Each row comes from the steps of one path. Every step used is in the known rows, and no mark comes twice. Write the path behind each row, first mark first.
(in the rows, 128 means zero)
Known rows
zagez-duse-lavi-vofop-nono: 139 136 137  99 136 139 116 123 141 112 123 121 121 142 143 116 129 131  87 113 147  94 122 132 178 122 132 189 193 142 154 125 122  96 138 142 155 125 178 130 130 110 140 149  85 133 135  92 147
duse-zagez: 129 105  95 135 129 152  99 152 173 129 114 155 146 118 122 132 128 137  94 107 113  98 165 151 168 139 120 156 114 140 116 115 127  73 131 132 140 138  98 121 145 138 129  97 110 167 138 154 122
duse-zagez-vofop: 110 116 112 148 142 148 111 136 176 148 112 152 154 108  95 160 138 138 100 114 129 125 166 151 129 146 123 202 136 129 101 134  85 100 121 151 141 129 112  91 137 118 148 103 125 140 132 169 117
vofop-lavi-duse: 114 145 108 134 140 151 165  99 150 123 140 157 109 151  82 114 147 111 133 103 126 103 171 158 155 101  98 126 179 136 107 108  91  86 168 129 118 136 125 137 137 103 113 120  91 139 142 137 146
duse-zagez-vofop-lavi-megug: 119 112 134 149 133 142 106 120 192 188 122 158 146 146  86 174 121 134 113 108 122 107 141 141 124 133 131 147 130 123  96  93  71 135 183 126 152 141 161 127 128  99 142  95 130 135 111 183 124
duse-lavi-megug: 143 107 106 156 133 131 115 108 163 145 139 140 117 169 111 130 125 144 100  92 126  98 125 118 166 128 131 143 128 124 137 100 105 130 164 120 150 113 168 150 100 122 133 114 123 142 113 161 145
gulola-duse-lavi-megug-pobag: 135 119 145 147 157 136 113 142 145 149 137 148 109 184 145 111 178 149 105 106 167 122  96 115 166 136 120 131 110 111 143 121 124 151 149 156 154 137 131 175 106 109 131  74 137 137 107 161 148
sulad-gano-pobag-megug: 150 125 102 156 139 125 131  86 105 140 126 160 172 163  99 134 101 149 122 102 154 118 110  94 150 128 187 123 130 103 103 110  89 100 130 120 139 207 161 142 118 106 117 107 155 155 124 152 106
megug-nuza: 151 136 104 140 135 171 163 130 143 123 134 148 117 162  94 120 148 102 121 106 163  88 162 120 195 123 107 180 124 105  73 115 115 110 102 115 116 135  80 114 132 145 133 168 105 133 144 106 140
gulola-duse-lavi: 120 130 123 138 145 120 120 143 147 107 123 154 147 155 119 131 173 146  88 104 104  88 158 131 176 119 105 159 123 161 135 134 114  89 115 139 124  82 117 138 127 113 124 103 132 121  97 155 155
lavi-vofop-zagez-duse: 129 122 157  94 143  92 121 146 104 111 140 137 129 138 135 121 149 144  75  98 154 119 175 159 116 125 152 157 180 104 129 144 149  80 114 148 134 126 131 120 125 115 160 120  50 148 163 135 123
pobag-gano-sulad-fole: 129 133  77 141  99 163 107 117 142 130 126 201 109 138  73 140 127 132 116 109 190  97 190 147 172 141  97 183  79 121 116 141 120  87 101 148 122 129 139 118 141 136 122 129 113 159 140 131 133
zagez-vofop-lavi: 116 135 137 139 119 145 144 123 166 141 137 162 152 144  74 180 151 123 130 120 133 100 175 153 121 121 110 161 140 130 102 113  71 117 141 134 131 136  99 119 145  89 136 130 133 111 103 153 137
lavi-megug: 137 123 104 154 120 153 137 104 140 140 129 147 114 173  96 142 126 147 119  94 139  94 138 129 158 116 128 136 127 116 111  99  97 132 136 105 173 154 149 131 106 139 135  98 105 154 130 153 138
pobag-gano: 152 124  79 160 124 157 124 109 102  98 132 196 146 155 121 129 132 163 137 113 147 117 180 117 199 139 107 148 111 119 109 133 133  79  74 102 153 150 136 118 148 146 120 110 120 146 127 152 134
gano-pobag-megug-lavi-vofop-nono: 148 148 128 109 142 167 135 110 117 125 131 131 120 166 136  98 100 144 120 117 165  86  73 107 164 123 150 172 135 142 124 125 109  73 122 118 148 211 177 148 119 121 122 112 128 146 126 106 120
gulola-duse-zagez: 113 114 123 130 143 148 101 168 155 124  87 165 160 120 128 149 146 150  84 117  92  93 173 149 166 130 105 154  99 161 102 124 120  63 106 138 141 134 105 111 155 137 126  65 112 152 123 163 125
zagez-duse: 128 152 132 112 111 122 131 113 119 120 125 157 114 163 122 127 152 136 110 117 154 111 174 146 149 122 126 154 160  95 112 125 119  96  88 129 142 127 113 120 123 120 162 134  66 142 143 142 124
pobag-megug: 153 130 124 133 114 140 147  99 103 122 133 152 145 171 116 135 118 133 117  96 108 103 124 118 190 103 148 145 125  97 118 130  85 108 110 116 144 163 141 137 103 135 139  98 138 142 132 150 142
zagez-duse-lavi-vofop: 125 124 110  89 147  97 117 113 137 110 137 126 116 124 130 130 148 132  54  87 155 144 150 162 153 130 130 185 198 130 166 140 142 104 152 151 124  93 161 147 110 105 167 133  84 135 137 139 139
gulola-duse: 107 148 130 133 128 146 156 145 111  96 111 159 144 162 107 152 176 156 106 109 118  91 171 142 173 106  86 142 107 154 100 136 103  78  72 126 157 137  96 114 140 138 120  81 111 136 106 143 147
fole-sulad-gano-pobag-megug: 153 131 122 172 130 123 142  88 107 123 114 155 176 168 104 142  90 134 128  78 139 122 107  83 140 121 191 127 132 123 103  95  88 110 123 121 152 198 172 157 115 118 102 107 153 159 123 164 107
megug-pobag-gano-sulad: 144 118 122 142 118 186 114 110 120 141 125 193 126 160 109  96 148 147 123 115 197 124 153 140 179 157 103 149  79 117 119 135 177  89  85 137 161 157 140 149 116 129 133 114 122 138 126 145 139
fole-sulad-gano: 159 105 112 177 137 146 158 117 131  81 122 118 145 160  87 162 109 111 127  99 135 112 161 113 141 105 155 156 143 134  94  88 104 124 110 127 175 162 121 130 147 117  90 132  90 162 124 138 131
fole-sulad: 133 142 132 176 108 165 172 123 135  90 128 147 129 162 105 153 130 103 131  54 101 101 154 124 156 105 115 152 123 171 102 108 110 118  80 128 170 128 117 133 129 166  96 130  94 164 124 159 139
duse-zagez-vofop-nono: 122 127 136 141 136 178 108 142 171 139 108 136 152 131 113 133 119 133 122 130 129  76 135 121 152 126 121 207 142 134 107 118  77  92 110 143 166 154 135  82 155 116 126 125 115 133 128 115 127
gulola-duse-lavi-vofop: 118 125 112 102 163 116 136 129 135  95 123 135 141 124 121 148 165 153  55  89 126 126 149 157 171 120 110 184 159 167 165 143 127  99 147 148 132 100 146 146 118 124 144  96 109 129 108 139 151
vofop-zagez-duse-lavi-megug: 141 105 146 143 140  96  95 128 150 155 144 143 120 174 133 109 129 145  90  98 130  98 133 112 129 133 157 142 149 107 131 112 123 124 163 134 135  98 182 144  95 113 148 112  96 140 137 163 131
duse-lavi-vofop-zagez: 139  85 123 122 167 101 117 157 131  97 168 128 154 114 123 121 139 150  67  83 127  96 151 153 133 128 147 166 156 144 159 144 154  86 151 142 122 115 127 138 121 121 125 114  99 155 143 132 142
pobag-gano-sulad: 138 120 113 140 104 181 120 103 128 125 113 198 142 155  89 117 128 140 125 113 168 106 180 141 181 144 102 156  87 132 111 126 162  65  80 114 157 145 161 124 118 144 135 129 112 131 126 149 137
gano-pobag-megug-lavi-duse-zagez: 127 131  97 135 167 142 104 119 169 166 126 167 117 132 131  73  97 128 107 111 131 130 116 125 148 148 144 147 118 130  97 120 113  44 162 134 100 177 157 146 115 121 122  73 124 168 153 181  99
duse-lavi-megug-pobag-gano-sulad: 150 102 128 153 133 167  87 109 148 164 129 195 125 163 117  91 136 144 114 113 188 128 137 121 181 160 121 156  81 114 137 127 175 108 124 141 153 137 188 162 101 119 140 108 134 125 116 163 140

Which path is each row?
145 121 122 143 148 155 133 129 132 155 139 146  97 183 131 119 166 145 132 107 185 123 104 129 157 128 127 129 112  88 122 116 118 159 132 146 170 176 114 165 109 121 130  85 117 159 127 152 139 : lavi-megug-pobag
136 128  92 186 134 144 134  98 122 113 119 163 161 153  91 150 111 139 132  84 165 120 144 114 109 141 163 128 135 165  97  82 114 100 112 120 159 191 133 132 145 118  78 134 117 174 110 156 103 : fole-sulad-gano-pobag
138 111 151 128 140  87  91 145 142 118 156 146 144 141 136 100 148 137  87 103 122  92 159 128 138 134 151 158 162 117 145 137 142  85 132 153 105  77 125 136 122  96 150 137  99 134 136 145 137 : vofop-zagez-duse-lavi
131 129  95 137 112 169  99 125 140 139 134 194 100 145  86 128 143 129 120 116 216 115 169 142 167 148 100 175  72 113 124 146 131 106 110 168 123 135 129 135 141 127 124 119 124 157 139 129 137 : megug-pobag-gano-sulad-fole
100 150 118 141 155 147 162  98 157 138 143 159 121 148  64 135 152 107 129 109 131 123 171 157 132 107  96 155 187 125  97 124  72  98 171 141 122 129 136 119 131  90 127 124 102 125 136 154 136 : zagez-vofop-lavi-duse
157 125  95 155 142 161 119 126 107 118 143 199 131 168 146 112 158 163 142 122 187 136 152 109 195 152 109 143 103  96 120 149 155 103  79 129 150 161 115 140 148 128 120  94 125 150 125 153 132 : megug-pobag-gano
123 145 140 146 130 177 141 123 146 127 123 140 140 155 100 136 134 130 137 130 145  77 137 117 156 109 116 196 155 128 111 132  76 106  95 131 173 155 129  82 142 120 121 138 116 125 123 102 139 : zagez-vofop-nono
140 123  74 164 139 143 120 101 124 121 120 168 158 147  90 140 126 160 131 120 185 116 149 127 117 146 160 125 131 127 102  94 112  84 122 119 151 202 114 123 146 100  99 130 125 170 115 140 104 : sulad-gano-pobag
167 131 115 145 146 135 133  99 128 141 149 151 131 187 121  98 104 142 133 146 172 109  98  91 143 133 182 135  94 100  94 122 101  74 114 116 123 223 142 171 104 104 116  91 161 141 110 162 106 : sulad-gano-pobag-megug-lavi
124 121  95 128 164 153 118 133 180 140 130 149  98 130 125  79 115 118 106 128 130 113 142 146 158 135 119 160 122 132  98 116 123  49 149 142 107 150 122 136 126 127 124  82  96 165 153 161 118 : megug-lavi-duse-zagez
152 124  94 101 170 125 139  95 112 118 143 132 123 150 117 120 108 149  88 121 186 146  94 130 140 133 175 162 137 116 120 132 120  88 144 128 132 214 162 173 102 104 140  90 130 147 125 155 108 : sulad-gano-pobag-megug-lavi-vofop
114 133 128 143 151 175 118 127 170 141 111 139 136 130 108 117 121 119 122 133 131  86 135 119 152 121 116 203 172 135 102 130  75  80 130 149 155 148 154  84 148 121 120 124 106 136 148 114 125 : lavi-duse-zagez-vofop-nono
161 109  99 171 152 143  96 120 124 141 139 189 126 179 149 106 144 167 131 118 183 144 121  94 194 158 119 140 108  98 136 129 146 128 121 134 150 141 164 160 125 122 127  83 145 145 119 163 135 : duse-lavi-megug-pobag-gano
168 137 130 163 146 135 143  98 124 130 146 153 129 189 125 105  91 121 146 115 155 117  85  90 130 135 186 134  89 120  87 111  97  85 109 118 129 209 158 177 105 117 107  94 155 151 110 176 105 : fole-sulad-gano-pobag-megug-lavi
121 140  92 133  98 163 118 124 159 135 133 167 101 138  63 143 135 117 110 100 181  82 178 166 152 123  99 179  86 131 122 129 105  98 122 161 121 131 114 121 127 130 125 143 105 155 132 124 141 : gano-sulad-fole
142 148 100 141 177 134 152  73 124 136 150 153 102 175 102  72 112 122 135 137 174 138 109 111 143 124 157 134 148  99  84 122  90  67 155 128 114 202 173 157 100 102 113  89 124 145 146 156 109 : sulad-gano-pobag-megug-lavi-duse
138 147 107 154 115 135 134  83 106 141 127 176 161 165 107 127 115 152 123  84 134 112 104 107 161 129 163 124 118 115 114 116  87  91 119 113 136 191 153 147 104 128 125 104 158 149 122 160 116 : gano-pobag-megug
127  92 144 116 173  99 121 170 125  95 155 130 161 123 127 134 156 163  55  85 112  95 156 149 137 122 133 169 146 159 151 151 149  80 138 148 122 112 130 132 128 123 123  91 107 144 130 136 141 : gulola-duse-lavi-vofop-zagez
 95 126 101 148 166 154 121 120 178 150 120 152 134 106  88 141 136 122 101 112 134 140 164 151 128 137 111 203 164 127  96 137  80  89 147 159 133 122 133  89 127 120 143 103 113 141 148 168 115 : lavi-duse-zagez-vofop
143 124 139 137 138 151 125 131 147 169 145 149 108 184 124 133 157 143 133 106 172 112 110 133 148 129 129 107 113  95 126 102 118 162 161 143 160 172 107 171 116  94 127  90 118 148 112 155 147 : vofop-lavi-megug-pobag
144 103 164 143 158 111  92 145 143 168 158 140 106 179 156  93 163 149 103 108 178 124 101 117 136 144 151 129 133  80 143 128 148 150 157 165 141 131 137 169 100  99 142  93 112 147 133 163 134 : vofop-zagez-duse-lavi-megug-pobag
144 121 140 136 151 124  96 118 147 163 145 143  93 182 149  99 159 139 110 107 184 129 100 119 153 146 140 136 134  81 141 122 133 161 152 162 148 126 138 174  99  93 148  99 116 139 121 160 141 : zagez-duse-lavi-megug-pobag
113 129 155 136 141 174 112 151 161 137  90 148 162 136 115 143 133 139 111 142 119  73 141 116 155 122 111 202 134 148  99 130  78  75 101 146 167 146 139  80 156 117 129 104 122 128 115 120 128 : gulola-duse-zagez-vofop-nono
151 131 106 151 136 168 155 121 144 148 129 145 113 184  94 125 132 104 116  99 168  90 136 109 186 122 115 170 120  97  66  90 103 136 132 104 129 142 127 122 109 149 137 149 106 142 149 120 133 : lavi-megug-nuza
105 130 111 147 173 146 120 124 183 152 125 152 114 122  97 116 133 119 107 133 139 137 149 149 122 144 120 204 143 121  89 144  86  73 145 159 122 138 131 109 120 115 143  89 120 138 145 178 111 : megug-lavi-duse-zagez-vofop
117 119 101 128 148 149 110 136 191 146 123 155 125 112 106 115 118 120 106 104 102 107 173 159 154 128 112 139 155 144 109 105 105  65 180 142 112 134 126 130 154 112 120  99  93 156 147 160 129 : vofop-lavi-duse-zagez
141 124 171  88 146  92 121 140 103 125 155 129 127 156 146 100 132 137  81 113 153 121 140 142 120 124 178 157 162  84 119 155 144  79 115 145 121 148 151 144 104 103 168  97  79 143 160 150 119 : pobag-megug-lavi-vofop-zagez-duse
163 130 110 157 153 148 146 103 125 143 126 152 158 172  98 122 112 109 120 111 177 107 117  76 185 131 165 163 128  82  64 100  96 119 131 116 106 190 137 132 117 127 125 155 147 136 145 119 113 : sulad-gano-pobag-megug-nuza
132 123 166 121 122 105 117 148 107 117 144 153 135 160 132 111 151 139 104 111 137  97 175 145 120 123 147 146 160  94 109 133 142  77  92 139 133 123 106 113 129 117 152 124  68 145 157 138 122 : vofop-zagez-duse
